What can hang from each mark:
Q817: Q360
Q201: Q360
Q845: Q862
Q488: Q862
Q224: Q201
Q966: Q817
Q360: Q201 Q817
Q105: Q224
Q584: Q797
Q409: Q797 Q862
Q797: Q409
Q489: Q485
Q216: Q862
Q862: Q216 Q488 Q489
Q485: Q224 Q489

Each row was made from one small tree. Brackets hold a mark, then the marks that hang from it, in the order of their numbers. Every link used is in the known rows. Write each row's tree.
Known rows:
(Q488 (Q862 Q216 (Q489 Q485))): [  8 -14   7  10  12 -12  16 -22 -24 -21 -15  36 -18 -18   2 -37  12   0
  -6  20   9   8   0   9  31   5 -10   3  -6 -18  30   9  34 -10 -20   0
  22  42 -12 -13   9  20 -20  12   9  19   1  27 -21  13  19  -3 -16 -20
   6 -19  18  21]
(Q845 Q862): [  6   2 -10   3 -18 -11 -12   2  12 -29  -4  14  15  18   2 -31 -19 -26
  13 -37  15  15  -3 -19  10  17  -1  -5  13  24  -7  10   1 -17  -5  22
 -11   4   0 -12  31 -18   0 -32  45   8 -21  -4  -4   0  -9 -22   6 -15
 -19 -16  -2  -4]
(Q485 Q489): [-13   9   4  17 -21   8 -26  16  23 -33 -11  -2  11  21  18   9   0 -10
   3 -24  16  15  19 -22  -3  -9  21  13   5  34   2  13 -32  -3   6 -11
 -23 -21  13  10  -6 -22   5 -18  23   8 -13 -33   7 -15 -25  -6  -3  -6
 -39  -1   7 -27]
(Q409 (Q862 Q488)): [ -9  23 -14  -9 -10 -14 -18 -10  19  13   0 -18 -12  29  32  -4  -8 -19
   1 -14 -19   6   0 -14 -11   1 -11 -16   9  14 -26   1  -7 -18   8  14
  13   7   4  25  -2  -7  21   9  10  -8 -14   2   6 -10 -18 -12  16 -14
 -14  -5 -17  19]
(Q845 (Q862 Q216 Q488 (Q489 (Q485 (Q224 Q201))))): [ 17  -1  -1 -19  17   2  19   0 -43  25   6   8   5 -23 -27 -28 -16  42
 -10   6 -26 -13  -6  29  29   7  -8  18  13 -16   6  14  29  19   4 -12
  17  15 -34  -4 -22  35   3  16 -12   0  43  49  12  25  42   9   2  -5
  33  14  44  14]
(Q584 (Q797 Q409)): [-25  13 -21   4  24 -11  -9   5  11 -50 -14   3  -5 -14 -21  16 -31 -17
  30   7  32  26  20 -57 -12   4  -1 -19  -2  -5 -19   8  -3 -10 -23   7
 -35  -8  19  -4  37 -13 -17 -59  24  22 -24 -27  -2   2 -25 -25  -1  11
 -42 -36  -3 -15]
(Q485 (Q224 Q201) Q489): [  3  20 -17  19 -29  23 -10  10  27 -16   2 -12  12  29   6  41  -3  21
  -2 -11  -9 -13   7   3   1 -11  22  38  18  37   5   9 -43  17 -11 -12
 -10 -44   7   3 -34  -5  18 -19  -8   9 -10 -24  -9 -20  -9 -17   8  20
 -19   9   7 -31]
(Q409 Q797): [-15 -13 -13  22 -18 -16 -45  13  19 -25   6   4  -9  11  24   7 -17 -36
   4   6   7  17   4 -32 -26   9 -19 -15  -8  28  11  15 -24 -27 -20  19
 -11 -10  15  11  22 -47 -22 -14  17  15 -24 -27  11  -6 -14 -21   4  13
  -4 -24  -9 -27]
(Q489 (Q485 (Q224 (Q201 Q360)))): [ 14   8  -1  44 -20   9  43  16  14   1  12  42  10  15 -11  35  21   1
  14   7   1  -5  17  -2   7   8   3  29  17   4  22 -22 -27   6   5   7
 -10 -27  -9  -8 -13 -27  32  -6   5 -23  -2 -17 -10 -13 -10 -10   3  32
  18  11 -26   1]
(Q584 (Q797 (Q409 Q862))): [-22  20 -34   3  11   1 -19  -8  26 -37 -12 -10 -15 -10  -8  13 -29 -23
  47   5  31  11   7 -50  -9   6  -4 -25  -6   8 -24   8  15 -13 -21  20
  -1   7  17   2  30   0 -11 -33  30  21 -44 -13  -4  -3 -29 -43  12  10
 -49 -29 -16 -13]
(Q862 Q216 Q488 (Q489 Q485)): [-18  -9  24 -17  31 -18  15  -2 -41  16 -14   9 -16 -31  -8 -22   6  17
 -29  21 -24   9  15   0   5  -7  -7   2  -1 -27  14   4  24   8  20 -38
  -5  26 -17  15 -23  22 -14  24 -14  -6  49  27  27  28  22  31 -20 -12
  28   5  42  21]
(Q216 (Q862 Q488)): [  3   2 -16 -47 -11 -36 -10 -13  11  -2  10 -13   1  26  10   0 -14  -1
 -19 -36   5  18  -7   5 -19  -5  -3 -19  -5  -8 -25   0 -14 -18 -22  -4
  -9 -20  20  -2  16 -22   2 -15  -2 -12  26 -24   1  -9  10   7   9 -43
   0 -17 -13  15]
(Q862 (Q489 (Q485 (Q224 Q201)))): [  0  -6  12  24  -3  18  31  17  -5   3   3  16  -7 -14 -24   7  16  24
  -2  15  -5 -13  11  -8  -6  -3  11  24  11   2  19 -18   1   5   5  -3
   1  -6 -10  -3 -16  -3 -13  15 -14  -8  -6   0 -10  -2   5   7 -21  28
  16  12  12 -19]
(Q224 Q201): [  5  13 -22  -8 -16 -24  20 -22  15  -5   5   4  15  26 -15  13 -12 -28
 -32 -10 -14  13   2 -28   0   7  -9  25  27   5  -1   5 -27   0  -5  15
   3 -22   5   1  -5 -22 -17 -41  -1   7 -17 -28 -27  -2   3 -13   1   7
 -13 -22  -9  -2]
(Q485 (Q224 Q201)): [  1  12 -23  13 -16  -7  11  -3  22 -15  -6   4  -1  34   6  27  -3  -4
  -1  -5 -21 -10   2  -7  -9   2   1  20  25  24   3   4 -39   7 -17  10
 -11 -31   2   0 -13  -9   8 -31  -8   4 -15 -19 -20 -13  -7 -24   3  23
  -1 -11 -11  -3]
(Q797 (Q409 Q862)): [-33  -2 -18  -1   2  17 -22  -6  22 -16 -13 -26  -4   8  14  -5 -11 -37
  33   3   4  -1  -5 -30  -7   5  19 -26  -3  -4 -21   3  -5 -16   9  21
  -2   3  -4 -11  36  -2   3 -32   9  18 -30  -1   6  10 -45 -19   4   9
 -36 -15  -9  -2]
(Q489 (Q485 Q224)): [-26  -3   3  48 -19  10   6  32  21 -28 -10  34 -18  21  10  16  15   1
  39  -2  10  -2  31 -22 -10   3  16  -5   7  20  22 -21 -24 -18   4  -6
 -25 -10 -12   6   3 -29  16   0  15 -17 -12 -13  22 -12 -19 -22 -16  14
  12  -7 -13   4]
(Q488 (Q862 Q216 (Q489 (Q485 Q224)))): [ 11 -15   4  27  11   7   8 -12 -17 -26 -22  38 -27  -8  14 -24  16  17
  13  26   4  -6   4  25  29  -3  -6   3  -8  -3  35   4  25  -1 -27  -4
  18  31 -18  -8   2  32  -8  17   2  16   1  30 -16   4  16 -14 -14  -5
  15 -13  13  22]
(Q201 (Q360 Q817)): [ 33  19  20  27 -10 -21  24  20  24 -10   5  39  49   9   5  16  30 -62
  -4 -19  28   4   1   1  20   4 -28 -16  12   7  23  -2 -30  21  19  25
 -27  -2  28 -16  11 -16  13 -38  32 -13 -26 -37  -4 -11 -18  -8  14  -6
 -28   9 -49  15]
(Q224 (Q201 Q360)): [ 28  16  -6  -2 -13 -29  36 -18  14   9  11  25  33  22 -12  25  12 -36
 -30  -5  -4  18  -2  -4  12   6 -14  34  24  -3   4   3 -29  17   1  24
  -6 -30  12 -12  -9 -27  14 -46  11  -6 -10 -30 -40  -7 -10   0  17  18
  -8   0 -28   2]
(Q360 Q201): [-15  27   7  19  -8 -13  -3  15  25   3 -16  33   3  26 -11   5   5 -49
 -10 -22   9  12  28 -12   9  12 -18  -5  17  45  31  -4 -27 -24   9  20
 -16 -13   7 -10  -6 -30  -2  -6  20  -2 -18 -47 -35  17  -5 -17   4 -11
 -11 -24 -27 -21]
(Q845 (Q862 Q216 Q488 Q489)): [  9  -3  10 -40  24 -22 -13 -10 -35   7 -10  -6   5 -13  -1 -48 -16   7
 -21  -6 -20  11 -13  15  20   3 -16 -10   8 -10  -8  33  28   7   4  -2
   3  21 -13  -4   0  31  -8  -5  11  12  37  37   7  26  26  20   5 -24
   1  -1  45  15]
(Q485 (Q224 (Q201 Q360))): [ 26  12  -9  21 -16  -5  24   3  21   2   1  24  13  32   9  40  17 -11
  -3   1 -14  -4   1  15   8   2 -10  28  21  16   7   2 -42  23 -10  20
 -16 -39   9  -9 -15 -13  31 -36   4 -10  -8 -20 -35 -16 -15 -15  15  34
   0   7 -31   2]
(Q966 Q817): [ 12  -8  30  23 -15  -9 -13   7  36 -38 -35 -13  20  33  33  16  -8 -29
  -5 -40  19  12  11 -40 -25   9  15  -3  -7   7 -22   4 -25 -14  15   4
 -24 -20  13  -2  11 -43 -10 -13  12   4 -33 -32 -14 -34   0 -29  -2  -3
  -3 -11 -22  11]
(Q216 (Q862 Q489)): [ 16 -14  -4 -33 -15 -11  -5 -13  11 -14   5 -12   3   3  -3 -19   5  -2
 -17 -24  25   2 -15   9 -17  -9   6 -13 -21   2  -5   2   9  -7 -19   1
  10  -4  21 -14  23  -1 -32  -9   4   4   1 -15 -19  -8   7   8  -6 -28
 -13  -4  -4 -11]
(Q966 (Q817 Q360)): [ 15 -21  51  23 -20   4 -12 -20  15 -28 -32   2  13  50  14  25 -12 -17
   6 -37  24   8  28 -11 -13  10  15   8 -19  23 -18  -6 -21   1  29  -3
 -36 -37  19  -8   1 -30   7 -32  16 -16 -21 -20 -14 -42 -10 -14   1   3
   2  -3 -40  22]
(Q105 (Q224 (Q201 (Q360 Q817)))): [ 30  14 -22  28 -13 -26  26 -12   9  10  21  30  35  -1 -17  38 -18 -36
  -7  -4   0  21 -18  14  28  12  -5  36  18   2   6 -10 -29  19 -14  32
 -16   3  27 -27  -2 -15   5 -40  11  -4 -41 -27 -36  -4   0 -19  17  19
  -7  -8 -62   9]

Which tree is each row?
[ -6  -2   9 -13  25  -7  22  -1 -39  31  -3   2 -14 -25 -16   0   7  39
 -26  33 -45 -13   3  20  12  -8  -6  21  11 -23  21   6  12  24   8 -33
   7   1 -24  12 -39  33  -5  22 -39  -5  52  30  16  23  34  18 -11   5
  41   7  37  23]
(Q862 Q216 Q488 (Q489 (Q485 (Q224 Q201))))
[ -8  -3  15 -38  36 -30  -7 -12 -31   7 -24  -8 -14 -10  14 -24   6   7
 -42  22 -36  10  -2  12   2 -14 -16  -4   3 -21   0  25  14  15   7 -23
 -10  17  -3  15 -18  34 -16  -1 -15   5  42  23   9  26  17  31  -8 -13
   4  -5  38  20]
(Q862 Q216 Q488 Q489)
[ 29  25  -1  31 -23  25   6   9  24  -4   8  13  31  30   4  49  21  16
   2  -8   0 -10   3  20  15 -13  17  45  17  31   8   8 -48  32  -5  -5
 -17 -55  15  -7 -34  -6  42 -22   5  -4   0 -24 -20 -28 -20  -9  19  29
 -20  30 -10 -27]
(Q485 (Q224 (Q201 Q360)) Q489)
[-15 -11  -5  -2   8   2 -44  -1 -26  32  14 -17 -26 -27  19 -20  -8   0
  -5  41 -18 -11 -10   1 -13   7 -29 -13 -27   4  13  18  39 -11  -2  -6
  41  33 -19  31 -10  10 -17  67 -10   6  13  43  34  12  19  -5   9   3
  24   6  19   1]
(Q409 Q797 (Q862 Q216 Q488 (Q489 Q485)))
[ 37  -5   7 -31  -1  -1  43   1 -18  35  36   3  19 -11 -29  20  12  52
 -21  -5   9  -8 -16  48   3 -10   2  17  -4 -29  -7 -25   4  19  -9 -15
  10 -22   7 -14 -16   1  18  21 -28 -31  40   0 -14  -9  26  38   5 -14
  36  31  -9  -1]
(Q216 (Q862 Q488 (Q489 (Q485 (Q224 (Q201 Q360))))))
[ 13  -8   0 -55   7 -22  -5 -10  -8   7   9 -24  -3   2  -4 -10  -4  19
 -33 -20   6  10 -20  19 -17 -12  -1 -15 -11 -17 -22  -2   5  -8 -14  -8
   0  -5  22  -2   7   2 -16   4 -13  -7  26 -12  -8  -3  18  32  -8 -36
  -1  -1   7  -1]
(Q216 (Q862 Q488 Q489))
[  4  -7  18 -22  20  -7   9   3 -42  10   1  14   2 -29 -19 -51 -12  16
 -12  -4  -8   8  -3   7  25   9  -9  -5   9 -20   5  15  43   0  13 -15
   6  31 -27  -4  -4  21  -8  17  10  -1  39  46  23  28  29  21  -1 -23
  23   3  48  17]
(Q845 (Q862 Q216 Q488 (Q489 Q485)))
[ 10 -14  11  39   5  22  18   3  -6 -27   1  33 -18  -3   3 -11  16  26
  26   6  14  -1   9  12  13   2   8   0   1  -1  18 -19  13 -17 -21   6
   2  22  -6  -9  14  10  -1  23  11   5 -22  12 -22  -9   0   3 -18  -1
   8  -4   2  -5]
(Q488 (Q862 (Q489 (Q485 Q224))))
[-13   5 -26   6 -16  -8 -56  -2  14  14  18 -29 -16  21  37   9 -21 -21
   2   8 -17  10 -15 -15 -22  11 -25 -21 -13  24 -13  12  -7 -25 -12  20
  21   4  10  38   5 -29   7  28   8   5 -22  -2  17 -14  -4 -20  24   3
   1 -12 -16  -9]
(Q409 Q797 (Q862 Q488))
[-37  -8   7  -9  31  28   4   8 -17  15   5 -36  -6 -31 -15 -11  -6  11
  20  13  -4  -3  -2 -12  -2  -3  19 -22  -6 -39 -23 -18  22  -9  30  -5
   3  24 -18   2  18  10   8  18 -12   4   2  25  24  25 -18  29 -13   6
 -10  14  21  -2]
(Q797 (Q409 (Q862 Q488 (Q489 Q485))))
[-14   5   5 -10  14  -3  -7 -17 -19  33 -11 -10 -18 -17  12 -29  10   0
  -6  19 -21 -10   3   6   7  -1 -10  -8  -7  -8   1   4  37  -1  21 -14
  34  37 -24  23 -18  31  -3  44  -5  -7  19  42  21  15  13   4  -4 -11
  11   8  17  30]
(Q409 (Q862 Q216 Q488 (Q489 Q485)))
[-17 -13  -6  14   3  18 -51   7 -19  28   5 -18 -36 -22  28  -6  -1  16
  12  47 -26 -25 -11  20 -13   4 -21 -19 -25  13  12  10  31  -4  -7  -6
  38  27 -20  34 -16  17  -1  66 -21   1  13  45  43   4  14 -10   8  19
  39  12  15  -1]
(Q409 Q797 (Q862 Q216 Q488 (Q489 (Q485 Q224))))
[-33 -15   0  23   9  52  -7  17   9  -2 -13 -18 -15 -22  -2  -5   7  11
  54  23  12 -26  -1  -7  -7  -4  29 -17 -13 -13  -8 -19  14  -3  18   5
   1  13 -20  -9  21  18   2  10  -9   7 -19  22  16   9 -38  -2 -13  27
  -8  14   5 -15]
(Q797 (Q409 (Q862 (Q489 (Q485 Q224)))))
[-30  -5   1 -23  35  21 -10  -3  -9  13  -5 -53  -5 -19  -1 -10 -11   2
  10  10 -15  -1 -16  -3  -3 -10  18 -24  -7 -31 -36   4  12  -3  22   5
  -2  16  -4   0  18  21   4  -5 -14  17  -4  20  11  24 -28  24  -6   8
 -26   7  21  -4]
(Q797 (Q409 (Q862 Q488 Q489)))
[ 15  -8  -4 -35  -2   2  28  -2 -14  27  29 -15   2  -6 -29   6  -5  52
 -17  -8  -1 -13 -12  31  -8  -9   7   8  -1 -21 -10 -21   7   4 -14 -18
  15 -16   1  -4 -12   0  -6  24 -38 -19  32   2  -4  -5  35  29  -7 -16
  32  15   4  -5]
(Q216 (Q862 Q488 (Q489 (Q485 (Q224 Q201)))))
[-26 -10 -11 -18  22  16 -30 -19  -5  -5 -32 -29 -12 -21   5 -28  -4 -28
  10  26  -5 -14 -15  -3   2  -6  10 -16 -17 -17  -7  24  25  12   8   9
  16  22 -11 -14  18  39 -17 -22  -6  30  -4  28   4  26 -31  -8   2   8
 -29  -8  19   7]
(Q797 (Q409 (Q862 Q216 Q489)))
[ 26  19  12  47 -16   4  51  25  15   6  23  51  37   1 -19  35  23 -16
  15  -4  16 -21  11   4  23   9  -8  13  21   0  34 -25 -27  24  13   8
 -12 -18  -3 -15 -11 -19  23 -12   3 -30 -17 -24   3 -19   4 -18   7  22
  14  17 -39   7]
(Q489 (Q485 (Q224 (Q201 (Q360 Q817)))))
[-26 -10  -4  -9  15  26 -17  -9   6  -8 -15 -37  -4 -15   2 -13  -4 -16
  26  12   7  -6 -14 -14  -5  -5  20 -17 -11 -11 -20   0  14  -6  15  19
   4  18  -3 -11  29  19 -15 -14   1  22 -29  13   1  16 -38   3  -6  16
 -36  -1  10 -11]
(Q797 (Q409 (Q862 Q489)))
[  5 -14  11 -38   3 -10  15   3 -14  14  21  -9   3 -13 -19 -13   1  31
 -12 -19  17   8  -3  12 -11  -6   8 -12 -14 -24 -12 -20  16 -13  -2 -19
   3   8   2  -1   7  -8 -15  27 -13 -20  29  -3  10  -3  26  32 -12 -41
  21   6   9   2]
(Q216 (Q862 Q488 (Q489 Q485)))
[ -8  -4 -15 -16   7 -11 -63 -16 -17  30   1 -33 -24 -14  32 -20 -13 -13
 -20  36 -28  -9 -27  10 -15   1 -35 -20 -24  12   1  34  25  -4 -10   4
  40  28  -1  28 -11  16 -20  39 -14  20   4  32  17   9  14  -4  19   6
   6  -1  16   1]
(Q409 Q797 (Q862 Q216 Q488 Q489))
[  5 -12   7 -21   1   3   7  10 -10   9  18  -4  -9  -6  -5  -1   8  49
   2 -15  12  -9  -5  28 -16 -10  15 -18 -12 -12  -7 -26   7  -8 -13 -22
  -1  -5   4   1   1   3   2  27 -22 -21  33  -1  13  -6  22  27 -10 -26
  27  15   3   0]
(Q216 (Q862 Q488 (Q489 (Q485 Q224))))
[-36   7 -18 -34  22   1 -28 -21  -2   7 -20 -31 -15   0  19 -16 -20 -21
  10  13 -27   3  -8  -6  11   0   6 -30  -6 -25 -27  20   4  -1  11  -2
   1  11 -12  -1  13  23  13 -25 -16  19  16  27  23  28 -21  -9  12  -8
 -19 -19  11  33]
(Q797 (Q409 (Q862 Q216 Q488)))
[ 40  31   3  38 -25  31  14  26  23  -4  18  12  56  15  -4  50  18  -4
  -4 -15  10 -23   0  31  27  -5   2  29  18  28  23  11 -50  48   6   2
 -16 -40  21 -14 -35   2  31 -22   3  -5 -11 -33  -9 -32 -10 -14  25  16
 -27  34 -23 -23]
(Q485 (Q224 (Q201 (Q360 Q817))) Q489)
[  3 -20   2  -2 -20  11   1  12  10 -14   8   6  -6  -4  -8  -9  15  24
  17 -12  30 -15  -7  18 -19  -3  19 -11 -21   6   6 -25  11  -7 -17  -9
   3  -6   5 -14  14  -4 -13  17  -4 -13   5  -5  -1 -13   8   2 -11 -18
  18   6  -9 -12]
(Q216 (Q862 (Q489 (Q485 Q224))))
[  7 -18   5 -19 -21  -5  10  -6   4 -11  12   7   2 -12 -21 -19  10   6
   0 -20  39   0  -2  -1 -12  -4  11  -7 -23  -4   4 -21  23 -15 -11  -7
   9   4   5 -15  23 -14 -27  12   4  -7   2 -12  -3  -8  16  12 -15 -28
   3   3   0 -13]
(Q216 (Q862 (Q489 Q485)))
[  4  11  -5   2   3  22  21  -1 -10  38  17 -23 -14  -8  -8  10   4  38
   4  13 -27 -24  -4  10  -5  -3   6  14  11  -1 -14 -21  16   4  14  -2
  32  10 -13  23 -29  19  15  47 -22 -15  -7  21  -1  -6   9  10  -1  13
  16  22   0   2]
(Q409 (Q862 Q488 (Q489 (Q485 (Q224 Q201)))))
[-16  -5  29   1  26  -1  25  18 -27  13   7   2  -6 -24 -17  -3   7  26
 -11   7  -7  14  16  -9  -9  -8   6   0   5 -20  -1 -18  11 -11  24 -22
 -20  17  -6  14 -10  -4  -5  30  -4 -15  19   1  20  14   9  45 -28  -4
  17  10  31  -1]
(Q862 Q488 (Q489 Q485))
